Each row comes from the steps of one walk. Every step used is in the known rows, and no mark comes twice. Write the walk behind each row, first mark first.
Known rows:
e -> a -> s -> x -> w -> k: [-21 -10  24   2  -5  -5   7  18 -20  18  -2 -14 -13  -6  44  -1   0 -20
 -19  -9  -2 -46  36 -33  59  -6 -24 -35 -16 -20  -6 -31   0  26  25  30
  -7  -9]
s -> x -> w -> a: [ 11 -13   6 -16  -9 -12  10  19  12  14   7  24 -21   5  -2  10  10  -3
 -21   0 -11 -50   5 -25  38  -8 -24 -48 -22  -4  -4 -15   3  25  13  33
 -26  -6]
u -> g -> b -> a -> w: [-14  -7 -12 -26 -16   5   2  -8  -4   7  21 -14  27  21  -6   5 -13 -21
  -9 -17   2 -37  32 -42  23 -11   2 -23 -14  13  -4   4  -1  18  -4 -71
 -27 -17]
x -> h -> g -> b -> a -> w: [ -9  -5  -5  -4  -6 -10  10  -6  10  11   4  21 -17  24  15  -2  35  -8
   1 -22  -2 -43  31 -19   4 -20  12 -26 -28  -2  -1  11   2  16 -17 -54
 -40 -23]
k -> w -> x -> h -> g: [ 14 -19  11  -2  -7  -9   0  -9  36   7  13  39   1  -9  20   4  29  -2
  -4  -3   9 -43  19 -16   2  -2   4 -35 -19   5  -8   2  -3  10   5  36
 -20 -20]
w -> x -> h -> g -> e: [ -3 -20   3  -8  -5 -11   8  -4  30  10  -5  36 -47  13  -5   8   7 -13
  -7  -1   7 -25  29  -6  12  -3  -2 -38 -21  -6 -12  -9   6  11 -12  19
 -19  -4]
e -> a -> b -> g -> h: [ -1 -15  12 -16  -4  -2  27  -3 -15  10  13  -2 -28  10  18   7   6  -6
  -1 -32 -14   8  17  -5 -18 -16 -19 -22   6 -22  -9   5   1  -5 -26   6
 -46  -8]
g -> b -> a -> s -> x: [ 73   1   0 -11  -7  -4   6  -1  -7  14  -6 -44  -6  16   9  -3 -30 -23
 -23 -15   4 -53  39 -12  16 -38  -5 -23  -7   5   4 -20  -1  16  -4 -18
 -13  -5]
s -> a -> w -> x: [  8 -17  10 -23  -7  -1  -5  14  12   8   0 -23  20   3   6   8 -20 -14
 -24 -10   3 -56  15 -40  31  14  -5 -42  -4 -22   2   7  15  24  15  17
 -24 -10]
k -> w -> x: [ 24 -24   5 -18 -20   1  -6   7   8   4  18  -2  35  -9   2   4 -16  -5
 -21  -7   7 -38  15 -21  13  -1 -11 -38  -7   8  -4  -3   5  11  10  40
  -7  -9]
e -> a -> s -> x: [ 10  -9  12   0  -8  -7   4   5  16  16  -4 -42 -17  -7  36  -9  -8 -13
 -28  -4   6 -35  24  -9  25 -12 -17 -24   3 -14  -1 -23   0  13  17  20
 -14  -4]
a -> s: [ 30 -11   8  10 -11   2  15   0 -15   8 -12 -19  11 -14  16   2 -28  -8
 -17  -9   6 -22  31  -6 -19  -4 -13 -13  -1  -1  -8 -20  11  12  -1  -6
  -5   2]
x -> h -> g -> e -> a -> w: [-96 -17   3   9 -20 -13   5   3   8  16   8  24 -60  17  25  -9  49  -6
  -4 -14   3 -26  27  -2  19   3  -9 -41 -22 -34  -8   5   7  10  -3 -31
 -40  -9]
k -> w: [ -2 -16   4   3 -18   4   4   7 -16   4  21  12  38 -10  16  -3  -2   0
 -14 -15   4 -30   5   0  -7   1 -11 -30  -9   5  -9  -3  10   8   4   7
 -13  -3]
b -> a: [ 11  -9   0 -14 -13  -5  20  10 -12   6  14  -7  19  19   8  -4  -9  -5
 -12 -13 -17 -21  10   0   6 -15  -8 -18 -11   4  -7  -5  13  12  -6 -13
 -18   3]
x -> w -> a -> b: [ 27 -16  11 -19 -20   1  25  17 -40   7   1   6 -11  -7 -16  21  13   2
  -6 -15 -16 -37  22 -25  11   0 -20 -39 -19  -9  -7  -1  -1  21  -8  -6
 -30  -3]
s -> a -> w: [-20  -9   8  -3  -6   2   5  14 -10   9   2 -13  23   2  20   0  -6  -8
 -18 -17   1 -48   5 -20  12  13  -7 -35  -6 -22  -2   5  20  21  10 -14
 -31  -5]
s -> x -> h -> g: [ 11  -7   6   4  17 -16  10   0  60  12  -5  38 -23   1  33   1  36  -4
 -10   2  -3 -41   9  -9  12 -11   6 -21 -18   7 -10 -13   6  14   2  26
 -26 -20]
b -> a -> s -> x: [ 52  -4   9  -9 -10 -11  10   9   1  12  -2 -37 -12  10  25  -9 -15 -16
 -25  -5  -6 -54  34 -21  22 -38 -13 -13  -3  -2   0 -23   7  15   8   3
  -4  -5]
h -> g -> b -> a -> s -> x: [ 45   1  13 -10  -3  -5   5 -13  25  15  -5 -44 -23  21   8   3   4 -25
 -13 -13  13 -44  43 -18  14 -39   0 -16  -8  11  -1 -17  -2  14  -7 -26
 -21 -12]
a -> w: [-26 -20  -1  -6 -14  -1   2  15   5   4   1  -5  25  -2  13   3  -4   0
 -19 -15  -3 -33  16 -27   5   1 -11 -24  -7  -3  -5   2  19  16   0 -15
 -18 -11]
k -> w -> a -> b -> g: [ 35 -15  11 -35 -17   7  13  -1 -44   8  30  -3  -7 -10 -16  13  18  -8
   3 -26 -12 -23  19 -25 -18 -21 -29 -30   2  -8  -7   0  -4  12 -16  -4
 -32  -6]
x -> h: [ 26  -9  -7  11   4  -9  20   6  -4   9  -7  45   7  -8  27  -4  -1   3
 -10  -6 -12 -25   6   9 -15   4   1 -23 -18  -2 -11 -10   9  11  -7   9
 -21  -4]
w -> a: [ 27 -15   2 -16 -12  -7  17   5  -1   6   1   6   2   3 -11  11 -11  -1
 -16 -11 -16 -14   6   1 -10  -2 -22 -30 -13 -11  -9 -10   8  18  -7   6
 -27  12]
h -> g -> b -> a -> e: [-10  -4   5 -10  -8   2   6 -25   0   7  21 -30 -18  28  -2   7  23 -27
  -4 -13  -7 -24  29  -9   5 -31  -2 -24 -12  10 -11   4   7   5 -16 -63
 -30  -4]
x -> w: [-24 -15   5   6 -10   1  16  15 -18  11   6  33  17   0   7   4  -2   0
  -8  -6  -1 -27   4 -14  13  11 -11 -33 -19  14 -10  -9  12  15   2   9
 -18  -9]
h -> g -> e: [-44 -16   8  -4 -12   0  11  -4  11   6   4   8 -23  19 -10   8   7 -13
  -5 -12   9  -2  19   2  -1  -5 -12 -28 -11  -1 -17 -10  17   8 -15 -17
 -21   6]
w -> x -> h -> g -> b -> a: [ 53  -8  -1 -19   4 -11  10 -15  29  11   3  16 -18  27  -1   8   7 -15
   0 -10  -1 -32  29 -11   9 -17  16 -32 -25  11  -3   1  -8  14 -18  -3
 -33 -15]
w -> x: [ 32 -23   2 -23  -8  -2   3   7  26   4  -1  -9  23   0  -4  11 -31  -8
 -20  -3  -1 -19  14 -19  14   4  -7 -29  -6   9  -7  -8   9  15  -1  38
 -10  -4]
k -> w -> x -> h -> g -> b: [ 33 -15   3  -2  -4  -4  -6 -18  26   9  10  33   5  -3   5   9  17  -9
  -1 -13  20 -44  25  -9  -3  -1  12 -46 -23  12  -4   4 -11  10  -7  17
 -28 -21]
x -> h -> g -> e -> a: [-63 -11   4  11  -8 -11  16  -6   4  16   9  31 -56  20  17  -8  37  -8
   0 -10   2  -8  17  26   7   2  -6 -38 -20 -26 -13  -6   3   5  -7 -11
 -40   1]

Write each row's walk:
[ 44 -13   9 -40  -3   5  22   0 -24   9   9 -10 -19  -1 -24  20   3 -11
   3 -21 -21  -2  20 -26 -15 -14 -26 -19   2  -6  -9  -7   0  16 -24  -9
 -36  -1]
w -> a -> b -> g
[-68 -15  -1 -15 -19   3  10  -7 -13  12  25   0 -11  14  -2  -2 -12 -20
 -11  -4   7   0  17   0  30  10 -17 -36  -5 -10 -16 -13  -1   7   4 -30
 -23   6]
u -> g -> e -> a
[ 60  -9  10 -11 -11 -12   9   4  12  11 -14 -29 -26  -7   7   7 -18 -10
 -29  -4  -4 -43  29 -16   8 -22 -27 -26  -6 -19  -2 -27   2  22   8  21
 -13   6]
w -> a -> s -> x
[ 35 -15   9 -15   0   1  28  -3 -14   4   4  14 -14   4   8  14  -8  -6
  -2 -30 -15  -5  21 -17 -31 -23 -15 -13   3  -8 -12   1  11  -2 -33   6
 -32  -9]
a -> b -> g -> h
[-47 -17  17 -17 -18   4  14   2 -13   8   6 -33 -41  13  -4   9  27 -13
  -1 -22   6  -1  31  -1  15  -4 -12 -32  -4 -20 -12   2   4   5 -18 -32
 -34   1]
h -> g -> e -> a -> b
[-35 -14   3 -26 -22   8  14  -1 -36   8  15 -27 -19   3  -4   8  -7 -20
  -8 -12   5  -7  33 -13  30   2 -13 -32  -1 -14 -15  -6  -5   8  -7 -43
 -28  -1]
u -> g -> e -> a -> b
[ -7  -9   2  -8 -15  -5  10  -2 -26   5  21 -25  -8  16  12  -4   6 -16
 -18  -4 -26 -31  19  -6  11 -29 -17 -20  -8  -3 -10  -1  16   6   0 -37
 -14   3]
b -> a -> e
[-10 -22   5  -2 -18  -9  -2  -6  10   9  15  45 -33   4   1   1  21 -10
  -7  -5  14 -42  30  -5  11  -9  -5 -48 -22  -8  -9  -2   1   8  -2  23
 -17  -9]
k -> w -> x -> h -> g -> e
[ 24 -13   2  -6   1 -11   0  12   7  11  -5  15   0  -3  22   0  -6  -8
 -19  -5  -4 -69  16 -29  24  12   3 -45 -16 -28   2   7   9  24  13  24
 -29 -15]
s -> a -> w -> x -> h
[-32 -14  -6 -11 -15   5  11  -6 -13   7  15  15   0  10 -12   7 -26 -22
 -12  -3   7 -12  21 -10  14   2 -13 -26  -7   4 -18 -17   8  10  -3 -29
 -12   6]
u -> g -> e
[ 40 -15  11   3 -32  -3   9  -3 -35   6   9 -13  -1 -19   3   1  -6  -4
 -18 -15   3 -40  30  -2 -22 -14 -29 -35  -9 -19  -4 -14   0  15   8  -2
 -12   8]
k -> w -> a -> s
[ 43 -13  -1  -9   9  -6   5 -17  44  10 -10  25  -8   7  -2  16   1 -13
  -2  -8  11 -24  25 -12  -2   3  15 -33 -22  13  -6  -3  -7  14 -16  13
 -30 -17]
w -> x -> h -> g -> b
[ 34  -5  -8 -14 -10   2  15  -2 -22   7  10 -10  21  26 -10   1 -23 -14
 -10 -22  -6 -20  15   5   0 -16   0 -27 -14  10  -3  -4   7  12 -17 -33
 -27   2]
g -> b -> a
[  1  -9   4  -4   2   6   7 -15  27   8  -2  -4  16  13  -7  15   0 -13
  -1 -19  15  -3  15  -1 -14   3   5 -23 -12  19 -11  -5   5  11 -21 -23
 -32  -6]
h -> g -> b
[  1  -8   0  16 -11 -17   9   6 -11  21  -7   0 -71   2  38 -19  -1 -14
 -24  -1   5 -49  35  13  26 -20 -16 -38 -11 -37  -3 -26  -1  10  10  12
 -16   2]
g -> e -> a -> s -> x -> h
[ 56   1   6  16  13  -9   6 -17  34  17 -23   5 -34  -7  28   3  11 -17
 -10  -7  18 -50  40  -5  -3 -17   9 -21 -15   5  -5 -21  -7  15  -6  -4
 -22 -18]
a -> s -> x -> h -> g -> b
[ 46  -9   9   2  -3  -4   5   7  12  10 -16 -27  -6 -11  29  -1 -22 -12
 -29  -2   6 -47  28 -20  11 -18 -14 -15   1   1  -4 -25   9  15   8  20
  -3  -6]
a -> s -> x
[  0  -2  -8 -17 -11   7   4 -27 -22   8  32 -21   4  18  -6   7  -9 -33
 -12  -3  -8 -29  31 -21  20 -23  -3 -21 -10  15 -13  -3  -2   8  -5 -75
 -20  -5]
u -> g -> b -> a -> e
[ 14 -17   3 -11 -27  -4   9   4 -17   4  21  11  15  -6  -5   4   3   2
 -14 -17  -7 -32   6   1 -13  -5 -23 -42 -15 -13  -6  -5   3  16   4   6
 -22   8]
k -> w -> a
[  4 -15   3 -11 -16  -6   8  -8  -9   4  14 -14 -22   0  -6  11   5 -12
 -22  -4 -26 -23  16  -7  -2 -14 -30 -34 -10 -18 -13  -8  12  13  -1 -18
 -22  13]
w -> a -> e
[ 56 -15   7 -29 -16   0  22  11 -27   3  -5 -25  -4  -7 -14  20  -4  -1
 -12 -21 -21 -20  22 -12  -8  -7 -19 -26  -8 -16  -8  -2   5  18 -16 -10
 -28   6]
w -> a -> b
[ -1  -8   6  11   9  -9  19  -7  29   9  -4  45 -12  -1  26   3  29   2
   1  -6  -4 -16  10   4 -16   3   6 -18 -19   4 -15  -7   7  11 -10   3
 -31  -9]
x -> h -> g
[ 34  -4  15  15  11 -14  10  -7  43  15 -19  11 -39 -12  45  -1  24  -8
 -12   4   8 -51  32 -14   2 -17   1 -13 -12  -2  -8 -24   1  14   5  18
 -15 -17]
a -> s -> x -> h -> g
[ 27 -18  -9 -37 -23  -1  -8   7   4   6   7 -33  19  26 -15   8 -27 -17
 -20 -19  -1 -49  36 -43  32 -18  -1 -35 -14   3   6  11   4  20  -7 -17
 -20 -16]
g -> b -> a -> w -> x
[-16 -12   7   1 -19  -7   3   8  -8  16  -2 -41 -54   8  19 -11 -17 -21
 -29  -5  11 -35  36   3  35 -20 -26 -38   0 -30  -3 -26   4  10  11   5
 -12   6]
g -> e -> a -> s -> x
[ -5 -15   6  -8 -18  -5  21  12 -18  11   8  32  -6   3 -13  12   5   2
  -9  -8 -11 -28   4 -12  10   6 -22 -45 -23  -6  -8  -9   5  21   1  10
 -29   2]
x -> w -> a
[ 93   5  -8   6   1 -13  13  -3 -13  17 -12  -2 -27   9  29 -12 -12 -18
 -19  -9  -2 -69  40   2   8 -36   4 -25 -18  -3   4 -20  -6  16  -5 -13
 -17 -10]
g -> b -> a -> s -> x -> h
[  4 -16   4  -3   4  -5  25  -9  10   8  12  40  -7  17  11   6 -15  -6
  -6 -22 -11   4   5  -3 -34 -16 -17 -17   0  -3 -14  -6  16  -2 -24  22
 -30  -2]
b -> g -> h
[-67 -15   2 -16  -9   4  12  -3 -19  19  29   3 -41  27 -10  -7  -5 -21
  -1 -15  -1  15   9   7   9  -6 -29 -35   2 -15 -11 -14   6   2 -12  -8
 -32   6]
b -> g -> e -> a
[-92 -22   4 -15 -23  -1  -1  20 -38   8  12 -18  -7  16  13  -1  -4 -20
 -18 -29  -9 -17  34 -19  42  -1 -29 -41 -16 -43  -9  -8  18  22   1 -19
 -16   6]
g -> e -> a -> w -> k
[-10 -16   6  -4 -29  -4  -1  -8 -30   2  32  -7 -10  -9   2   4  19  -9
 -22  -8 -16 -40  14  -6  -3 -19 -33 -43 -12 -22 -10   0   6  10   7 -15
 -19   8]
k -> w -> a -> e
[-21 -17   3 -18 -23   6  14  15 -49   8   6 -35 -23   8  -3   1  -4 -10
 -11 -22  -2 -11  29   6  17  -3 -18 -37  -2 -26  -8   1   5   7 -14 -26
 -27   7]
g -> e -> a -> b
[ 42 -19  -2  -2 -11  -9   0   5   2   7  11  40  15 -15  21  -3   0   0
 -16  -4   0 -51  14  -7   4  -1  -1 -41 -19  -1  -4  -2  -2  11   7  46
 -12 -13]
k -> w -> x -> h
[ 43   1  13   6   4 -21  16  -5  25  16  -9   3 -47   9  43  -9  32 -11
  -9   0  -5 -60  38 -16  12 -38   1 -11 -16  -3  -4 -20   0  14   4  -1
 -19 -16]
b -> a -> s -> x -> h -> g
[  0 -12  16  -9   5 -11   0  -1  40  12  -3  16 -15   2  22   8  27 -10
  -9  -5   5 -59  18 -36  22  11   9 -39 -17 -21  -2   9   7  23  11  14
 -37 -21]
s -> a -> w -> x -> h -> g
[ 58  -2  -1  -1 -15   3  15  -7 -38  10  -5 -38   7  13  -1  -2 -35 -18
 -12 -21   5 -30  40   1 -12 -25  -5 -19  -8   2  -1 -13   1  13 -14 -41
 -14   2]
g -> b -> a -> s
[ 41   2  -3  -9  11 -15  11  -8  36  15   4  23 -26  27  20  -2  28 -14
  -5 -11  -4 -51  18  -3  18 -30  14 -28 -25   9  -2  -7  -4  15 -13 -12
 -35 -19]
s -> x -> h -> g -> b -> a
[-41 -11  20   1 -14  -8   0  -5  24  19  -1 -40 -70  13  18  -5  14 -23
 -18  -4  20 -25  38  -6  31 -21 -21 -34  -1 -24  -8 -23   2   9   8  -4
 -19  -1]
h -> g -> e -> a -> s -> x
[-27 -11  10  -2 -11  -6  21   0 -17  12   0   6 -61   7  16   1  43  -6
   4 -17  -1 -13  33  10   8  -5  -3 -34 -15 -28 -12   3  -1   6 -18 -28
 -40  -4]
x -> h -> g -> e -> a -> b
[-20 -16  12  -2  -2   4  18  20 -36   8   5  33  36  -1  12  10  -7 -11
  -5 -16 -12 -24  16 -26  26   9 -15 -31 -25   3 -15 -19  14  25   3  17
  -8  -4]
x -> w -> k
[  1 -10  -4 -25 -11   3   3  12 -37   5   7 -20  39  24   3   6 -16 -22
 -11 -37 -15 -36  39 -34  24 -18  -8 -24 -24 -10  -2  -1  13  27 -12 -43
 -16  -5]
g -> b -> a -> w -> k
